In the rows, zero is written as 128.
Known rows, with every way that one mark hangs from another
J197{J362{J115{J832}}}: [ 97  95 121 102 160 121 159 136 102 129 146  96 130 122 168 149 129  72
 140 142 160 126]
J197{J362}: [104 107 135 113 115 111 161 143  93 127 137  90 131  80 163 136 135 102
 141 108 149 112]
J716{J73 J579}: [123 137  98 132 104 122 158 141  92 130 163 109 123 152 186 106 131 100
 177  52 134 110]
J197{J579{J115}}: [114 113 133 125 109  98 146 168 111 127 158 166 123 115 161 137 109  68
 179 103 169 151]
J115{J832}: [156 113 110 118 163 123 145 131 107 129 169  75 135 162 144 127 105 122
 130 201 149  97]
J903{J579{J115{J832} J197} J888}: [164  95  72 150 146 125 182 109 114 128 198 142 154 200 163  87  72 122
 147 179 128 167]
J903{J579{J197} J832{J115}}: [139 127 103 144 144 117 162  95 124 122 180 110 150 146 123 105 101 137
 178 151 164 171]
J888{J832{J115}}: [131 133 159 118 113  97 179  85 111 121 152 112 120 157 130 163 139 108
 181  65 180 122]
J197{J115 J362 J579{J903{J832}}}: [ 86 106 128  93 130 107 140 149 131 125 148 139 132  30 174 168  98  86
 201 143 183 102]
J903{J832}: [119 123 120 127 146 121 144 149  98 125 170 101 145 105 145 121 104 141
 140 195 151 130]
J197{J362{J115}}: [ 77 101 132 112 137 113 162 138 100 126 131 119 129  96 169 148 141  65
 142  95 155 144]
J362{J115{J832}}: [119 107 109 119 183 124 147 128 113 127 157 118 133 179 151 142 118  71
 131 170 155 141]
J579{J115}: [150 112 132 144 130 108 153 157  97 126 161 137 133 171 155 120 109  88
 135 121 143 149]
J832{J115}: [129 123 142 121 121 100 150 120 117 121 149 101 123 182 124 123 132  92
 168 106 164 115]
J579{J115{J832} J197{J362} J903}: [162  86  99 125 141 132 191 167 116 127 188 104 147 164 175 129  94  57
 127 157 106 136]
J903{J832 J888}: [102 104 100 123 133 125 158 153  91 125 186 124 153 130 164 100  84 155
 141 230 135 117]
J903{J579{J115} J888}: [160  97  93 153 132 114 162 123 120 126 180 168 147 174 167  93  88 120
 135 159 138 180]
J716{J73 J579{J115}}: [140 128 100 142 108 120 161 157  86 132 176 130 122 179 194 103 120  83
 179  49 130 126]
J903{J579{J115 J197{J362}} J888}: [130  90  87 148 113 117 191 119 103 127 177 152 151 153 178  92  90 108
 154 118 128 179]
J716{J579{J903}}: [129 130 101 127 112 119 163 179 126 124 146 131 131 108 184 124 118  87
 130 122 113 162]
J903{J579 J888}: [142 106  90 140 128 116 160 108 129 124 168 147 148 144 163  99  99 134
 129 162 143 167]
J903{J579{J197{J115}}}: [148 133 108 156 140 110 158  71 121 124 148 127 143 137 138 118 104 120
 166 103 158 163]
J579{J197{J362}}: [ 92 115 125 127  98 115 187 129  84 126 145  91 137 107 158 123 129  94
 155  86 131 123]

Rows
[119 111 118 126 119 120 177 121 122 121 146 111 142 114 167 142 108  74
 154 106 120 118] | J579{J197{J115 J362} J903}
[108 145  96 140 103 120 171 108  83 130 158 110 126 166 179 104 117 100
 213  31 133  96] | J716{J73 J579{J197{J115}}}
[110 104 127 140 108 112 190 150  75 128 160 115 136 141 167 118 114  74
 161  78 127 144] | J579{J115 J197{J362}}
[111 140  92 141  89 125 181 130  82 131 166 107 129 159 181  98 127  95
 190  29 118 113] | J716{J73 J579{J197}}
[115 125 106 116 103 114 188 153 127 122 160 143 128 145 186 129 114  96
 159 109 121 149] | J716{J579{J903{J888{J832{J115}}}}}
[ 70  91 123  93 117 111 159 173 142 124 138 168 127  53 187 174 136  17
 157  94 164 160] | J197{J362{J115} J579{J903}}
[101 102 108 103 105 112 152 173 144 120 180 164 139 107 164 135  96  85
 172 177 153 129] | J197{J579{J903{J832{J115} J888}}}
[140 132  99 152 163 120 153  84 113 125 171 119 156 113 136 112  84 153
 175 167 167 163] | J903{J579{J197{J115}} J832}
[134 104 105 117 146 126 175 120 124 124 160  89 143 133 163 144  96  81
 152 149 121  98] | J579{J197{J115{J832} J362} J903}
[134  97 113 129 137 121 186 145  79 132 178  87 137 170 162 121  99  86
 162 133 133 120] | J579{J115{J832} J197{J362}}
[136 104 122 124 110 106 151 187 142 123 166 181 131 113 172 146 107  45
 154 120 148 162] | J197{J579{J115 J903}}
[117 122 122 105 154 101 123 111 118 130 153 125 122 123 145 152  87 104
 212 161 198  76] | J197{J115{J832} J579}
[151 105 103 149 135 132 181 177 117 120 194 144 158 165 162 118  87  77
 127 169 101 173] | J579{J115 J197 J903{J832}}
[133  97  94 122 135 134 161 171 131 119 188 137 158 128 173 117  87 117
 107 234 106 139] | J579{J903{J832 J888}}
[162 119  89 140 110 130 165 174 117 128 184 145 130 178 202 111 116  60
 153  67 108 140] | J716{J73 J579{J115 J903}}
[ 87  85 111  85 140 119 156 170 144 127 154 147 129  74 187 175 125  24
 156 134 164 139] | J197{J362{J115{J832}} J579{J903}}
[101 105 110 115 129 117 158 140 102 122 187 116 144 168 146 100  89 144
 170 214 147 107] | J903{J832{J115} J888}
[159  87 103 139 125 123 169 181 132 120 186 171 147 187 181 115  90  70
 104 176  95 158] | J579{J115 J903{J888}}
[167 101 111 140 150 128 154 188 129 120 191 147 151 145 167 128  91  83
 111 198 119 169] | J579{J115 J903{J832}}
[134 117 105 143 121 114 174  99 115 126 149 113 143  99 152 117 121 110
 149  92 149 173] | J903{J579{J197{J362}}}
[127 128 113 132 152 115 161  89  95 126 157  87 138 171 135 125  93 116
 177 147 145  90] | J579{J197{J115{J832}}}
[ 91 148 109 136 112 107 172 127  87 128 134 118 126 129 167 114 107 109
 190  78 131 131] | J716{J579{J197{J115}}}
[114 112 114 111 118 115 145 181 144 121 168 156 139  68 163 147 105  82
 156 167 156 146] | J197{J579{J903{J832}}}
